Each row was made from one small tree. The marks that hang from a mark follow it in brackets, in the order of their numbers. Every link used is in the known rows. Write each row's tree.
Known rows
Z857(Z254(Z119 Z156) Z924(Z122)): [-0.81  1.51 -1.34  2.78  0.48 -3.72 -2.15 -1.70  0.48 -0.80 -2.54 -7.06
  3.04 -0.47  0.50  1.74  0.04 -0.87 -1.51 -3.18]
Z973(Z857): [-1.22  2.16 -1.20  0.30 -0.95  1.41 -3.11 -0.97  2.20  1.04 -0.33 -0.72
  1.20  0.29  1.68  0.88 -1.49 -0.32  1.02  0.20]
Z254(Z119(Z973(Z857(Z122))) Z156): [-1.36  4.94 -2.96 -0.79  0.33 -0.30  0.50 -1.21 -0.08 -0.30 -0.98 -3.90
  1.27  0.67 -2.22  0.80 -0.54 -2.92 -0.11 -1.67]
Z973(Z857(Z156)): [-1.72  2.32 -0.53  0.96 -0.80  1.10  0.16 -1.13  2.98  2.13 -0.64 -0.21
  3.74 -1.26  2.31  0.01 -1.67 -0.95  0.47 -0.11]
Z254(Z119 Z156): [-1.65  1.18 -2.99  0.93  2.27  0.27  0.68 -0.68 -0.94  0.20 -2.28 -4.07
 -1.77 -1.74 -0.53  1.10  0.96 -1.73 -1.29 -0.83]
Z119(Z857(Z156 Z924)): [-1.14  3.93 -0.64  0.15 -1.17 -1.41  1.56 -1.80  3.00  0.49  0.37 -1.57
  4.72 -0.61  1.23  1.25  1.15 -3.73 -1.21 -0.66]
Z857(Z254): [-0.32 -0.24 -1.60  1.55  0.01 -0.63 -2.85 -1.38  3.42 -0.51 -0.12 -0.78
  2.77 -1.50  1.73 -0.36  0.44 -0.78  1.00  0.62]
Z6(Z156): [ 0.12  0.21  0.79 -0.02 -3.34 -0.71  1.05 -0.60  1.96  0.06 -1.13  1.66
  1.02 -1.15  0.26 -0.28  0.53 -0.91 -0.08  0.32]
Z973(Z857(Z119 Z122 Z156 Z254)): [-0.92  1.64 -0.48 -0.04 -2.24 -3.74  0.43 -1.29  3.98  1.56  3.13 -2.25
  6.34 -1.49  2.68 -2.10 -3.39 -4.54  2.73  0.02]
Z857(Z122 Z254): [ 0.26  0.57 -1.17 -0.05 -1.50 -1.87 -1.03 -1.40  2.25 -0.85  0.75 -1.87
  3.72 -1.41 -0.10 -0.25 -0.32 -2.20  1.82  0.22]
Z924(Z122 Z857(Z119 Z254(Z156))): [-0.71 -1.31  0.13  0.38  2.28 -2.22 -0.32 -3.23  3.59  2.09 -1.80 -5.71
  1.40 -1.56  0.33 -1.73  0.33 -2.58 -1.90  0.89]
Z254(Z119(Z857(Z122) Z973) Z156): [-0.18  4.96 -3.47 -2.11  1.33 -0.86  2.92 -2.18  0.27 -1.47 -0.87 -3.51
 -0.25  0.23 -3.43  1.44  2.50 -5.46 -1.52 -0.49]
Z857(Z122 Z156): [-0.44  1.38  0.06 -0.65 -1.42 -0.53  3.55 -0.91  0.95  0.21 -0.72 -1.16
  4.14 -2.70 -0.43 -0.73 -0.55 -2.70  0.59  0.32]
Z924(Z122 Z857(Z156 Z254)): [-0.99 -1.25  2.06  2.12  0.33 -1.12  1.27 -3.97  5.07  1.81 -3.20 -1.69
  4.87 -2.49  0.92 -1.07  0.57 -1.18 -1.38 -0.07]
Z254(Z119(Z857)): [-0.92  2.37 -2.56  0.86  0.62 -0.58 -0.10 -1.96  1.63 -1.21 -0.53 -1.70
 -1.99 -0.27  0.22  1.69  1.76 -3.55 -0.50  0.04]
Z973(Z857(Z119)): [-0.99  1.70 -1.39  0.17 -0.91 -0.64 -2.89 -1.04  2.50  0.66  1.64 -1.78
  1.16 -0.13  2.87 -1.27 -2.30 -2.24  1.56  0.98]
Z119(Z857): [-0.16  2.38 -1.47 -0.82  0.33  0.60 -0.62 -2.13  2.77 -0.26 -0.15 -0.66
 -0.16 -0.01  0.42  1.24  1.70 -2.65 -0.41  1.66]
Z119(Z857(Z254) Z973): [ 0.55  2.55 -2.51  0.43  0.56 -0.71 -2.35 -3.17  5.98 -1.63  0.87  0.98
  3.45  0.47  0.33  0.23  2.79 -3.36  0.02  1.18]
Z924(Z122 Z857(Z119 Z156 Z254)): [-0.75 -1.99  1.80  2.23  0.27 -3.10  1.47 -3.99  5.38  1.51 -1.44 -2.59
  4.74 -2.91  2.15 -3.08 -0.19 -3.09 -0.82  0.48]
Z924(Z122 Z857(Z156)): [-1.08 -0.43  2.37  1.30  0.44  0.61  2.98 -3.34  3.07  1.83 -4.19 -1.68
  2.94 -2.39  0.03 -0.97  0.59 -0.84 -2.22  0.10]
Z119(Z857(Z122) Z973): [ 0.86  4.21 -1.33 -2.29 -1.11 -0.42  1.08 -2.57  2.58 -2.42  0.49 -0.10
  2.33  0.67 -1.98  0.22  1.98 -4.36  0.10  1.30]
Z973(Z857(Z122 Z924)): [-0.89  4.49 -0.75 -1.16 -3.50 -1.87 -1.76 -0.14  0.52 -0.02  1.43 -3.77
  4.38  1.37  0.10  1.44 -2.46 -1.95  1.32 -1.88]

Write each row's tree
[-1.04  2.35  0.05 -0.86 -2.43 -1.98  1.91 -0.97  1.88  1.51  2.09 -2.43
  4.71 -1.55  1.89 -1.93 -3.33 -4.25  1.93  0.32]
Z973(Z857(Z119 Z122 Z156))
[-0.77  3.82 -0.95 -1.04 -3.69 -3.89 -1.91 -0.24  0.80 -0.49  3.36 -4.58
  4.33  0.89  1.29 -0.57 -3.21 -3.70  1.88 -0.94]
Z973(Z857(Z119 Z122 Z924))
[-0.29  1.63  1.94  1.89 -2.05 -1.85  0.56 -1.96  1.18 -0.47 -2.64 -2.99
  6.25 -1.49  1.59 -0.02 -0.76  0.05 -1.14 -1.66]
Z857(Z156 Z924(Z122))
[-0.56  3.69 -2.89 -2.09  1.29 -1.12  3.05 -1.42 -0.74  0.35 -0.79 -5.17
 -1.87 -0.46 -2.69  2.24  1.37 -5.12 -1.18 -0.39]
Z254(Z119(Z857(Z122)) Z156)
[-0.74  1.68 -1.73  1.98 -1.00 -3.24  2.51 -2.12  2.90 -2.15 -0.17 -0.98
  6.14 -2.47 -0.44 -1.32  0.76 -4.11  1.04 -1.77]
Z857(Z122 Z156 Z254(Z119(Z973)))
[-0.64  4.61  1.62  1.77 -2.82 -1.03 -1.40 -2.53  3.24 -0.57 -2.05 -1.52
  8.29  0.78  1.86 -0.04 -1.42 -0.41 -0.86 -2.39]
Z119(Z973(Z857(Z156 Z924(Z122))))
[-0.43  2.16 -1.17 -0.33 -2.12 -1.47 -2.45 -1.05  3.17  0.52  1.42 -1.97
  4.11  0.33  0.68  0.51 -2.32 -1.93  2.45 -0.36]
Z973(Z857(Z122 Z254))
[ 0.38  4.72  1.28  0.64 -1.92 -1.98  0.91 -3.87  3.67 -1.82 -1.65 -1.16
  6.81  0.28  0.40  0.63  1.68 -2.58 -2.12 -0.98]
Z119(Z857(Z156 Z924(Z122)) Z973)
[-1.55  0.62  0.51 -0.97 -0.56 -0.17  5.11 -1.92  2.18  1.92 -1.27 -1.92
  3.21 -2.64 -1.57 -1.08  0.60 -3.62 -0.73  0.36]
Z924(Z857(Z122 Z156))
[ 0.52  4.02 -3.10 -2.51  1.05 -1.55  0.64 -2.48  3.62 -0.29  0.48 -2.41
  3.19  0.63 -2.40  0.73  2.43 -4.92 -0.63  0.97]
Z119(Z857(Z122 Z254(Z156)) Z973)
[-0.86 -0.40 -0.65 -0.37 -0.42 -1.70  0.70 -2.05  3.51  0.76 -0.02 -2.35
  2.67 -1.05 -1.51 -0.62  0.89 -3.24  0.36  0.31]
Z924(Z857(Z122 Z254))
[-1.10  3.59 -2.01  1.32  0.86 -0.60  2.80 -2.93  3.28 -1.50 -0.94  0.61
  2.25 -1.26 -0.03  0.15  2.61 -4.57 -1.23 -0.32]
Z254(Z119(Z857(Z156) Z973))
[-0.46  3.70 -0.75 -0.61 -2.31 -4.36  2.05 -1.88  3.78  0.36  2.08 -2.79
  7.45 -0.34  0.28  1.14  0.43 -5.33  0.30 -1.09]
Z119(Z857(Z122 Z156 Z254 Z924))
[-0.82 -1.05  2.43  1.12  0.13 -1.46  3.09 -3.56  3.22  1.35 -2.24 -2.81
  2.74 -3.01  1.24 -2.92 -0.20 -2.65 -1.53  0.82]
Z924(Z122 Z857(Z119 Z156))
[-1.47  2.12 -2.75  0.35  1.15  0.48 -3.29 -0.98  3.33  3.10  0.02 -2.93
  2.25  0.28  1.40  1.19 -1.17 -0.88  0.14 -0.26]
Z973(Z857(Z254(Z156)))
[ 1.24  3.91 -0.06  1.12 -1.58 -3.26 -3.54 -4.09  5.13 -2.66 -0.47 -1.79
  6.50  1.76  0.49  1.15  1.76 -2.15 -0.97 -1.02]
Z119(Z857(Z254 Z924(Z122)) Z973)
[-1.48  3.86 -0.10 -0.72 -3.71 -4.01  1.11 -0.28  1.43  0.81  3.03 -4.08
  6.92 -0.58  1.93 -1.11 -3.48 -4.50  1.54 -1.37]
Z973(Z857(Z119 Z122 Z156 Z924))
[-1.19  5.69 -0.28 -0.33 -3.77 -1.93  1.13 -1.16  2.18 -0.60  0.93 -1.70
  8.67  0.54 -0.07 -0.06 -1.43 -2.98  0.48 -2.06]
Z119(Z973(Z857(Z122 Z156 Z924)))
[-0.02  2.11 -0.71 -0.97 -0.97 -2.49  2.49 -2.42  4.37  0.94  1.10 -1.11
  5.15 -1.44 -0.02  0.35  0.54 -5.00  0.61  0.51]
Z119(Z857(Z122 Z156 Z254))
[-1.39  2.44 -3.38  0.94  2.34  0.46  0.36 -1.29  0.28 -1.52 -2.46 -2.53
 -0.13 -0.96 -1.24  0.04  2.36 -2.05 -1.42 -0.72]
Z254(Z119(Z973) Z156)
[ 0.51  2.53 -1.61  0.14 -2.72 -5.87 -2.07 -1.54  3.19 -3.45  3.80 -3.02
  7.39 -0.10  0.51 -2.21 -0.05 -4.75  1.76 -0.77]
Z857(Z119(Z973) Z122 Z254 Z924)
[ 0.24  2.27  1.49  2.07 -2.08 -3.59  0.31 -2.65  2.58 -2.46 -0.68 -2.28
  7.90 -1.24  2.03 -2.75 -0.27 -2.45 -0.73 -1.05]
Z857(Z119(Z973) Z156 Z924(Z122))
[-2.12  3.32 -0.62  1.06 -2.47 -2.79 -0.69 -0.74  2.74  1.44  2.35 -2.88
  6.08 -0.63  3.80 -1.11 -2.64 -3.19  0.63 -1.11]
Z973(Z857(Z119 Z156 Z924))
[-1.95  1.91 -3.64  2.37  0.93 -3.23 -1.71 -0.45  0.73 -0.17 -0.43 -5.50
  2.51 -0.53  0.38  1.61  0.92 -2.22 -1.05 -2.77]
Z857(Z254(Z119 Z156) Z924)
[-0.63  1.93 -0.38  0.68 -2.73 -4.10  1.30 -0.78  2.38 -0.24  1.29 -3.00
  8.28 -1.74  0.72 -0.11 -0.69 -3.21  0.98 -1.80]
Z857(Z122 Z156 Z254 Z924)
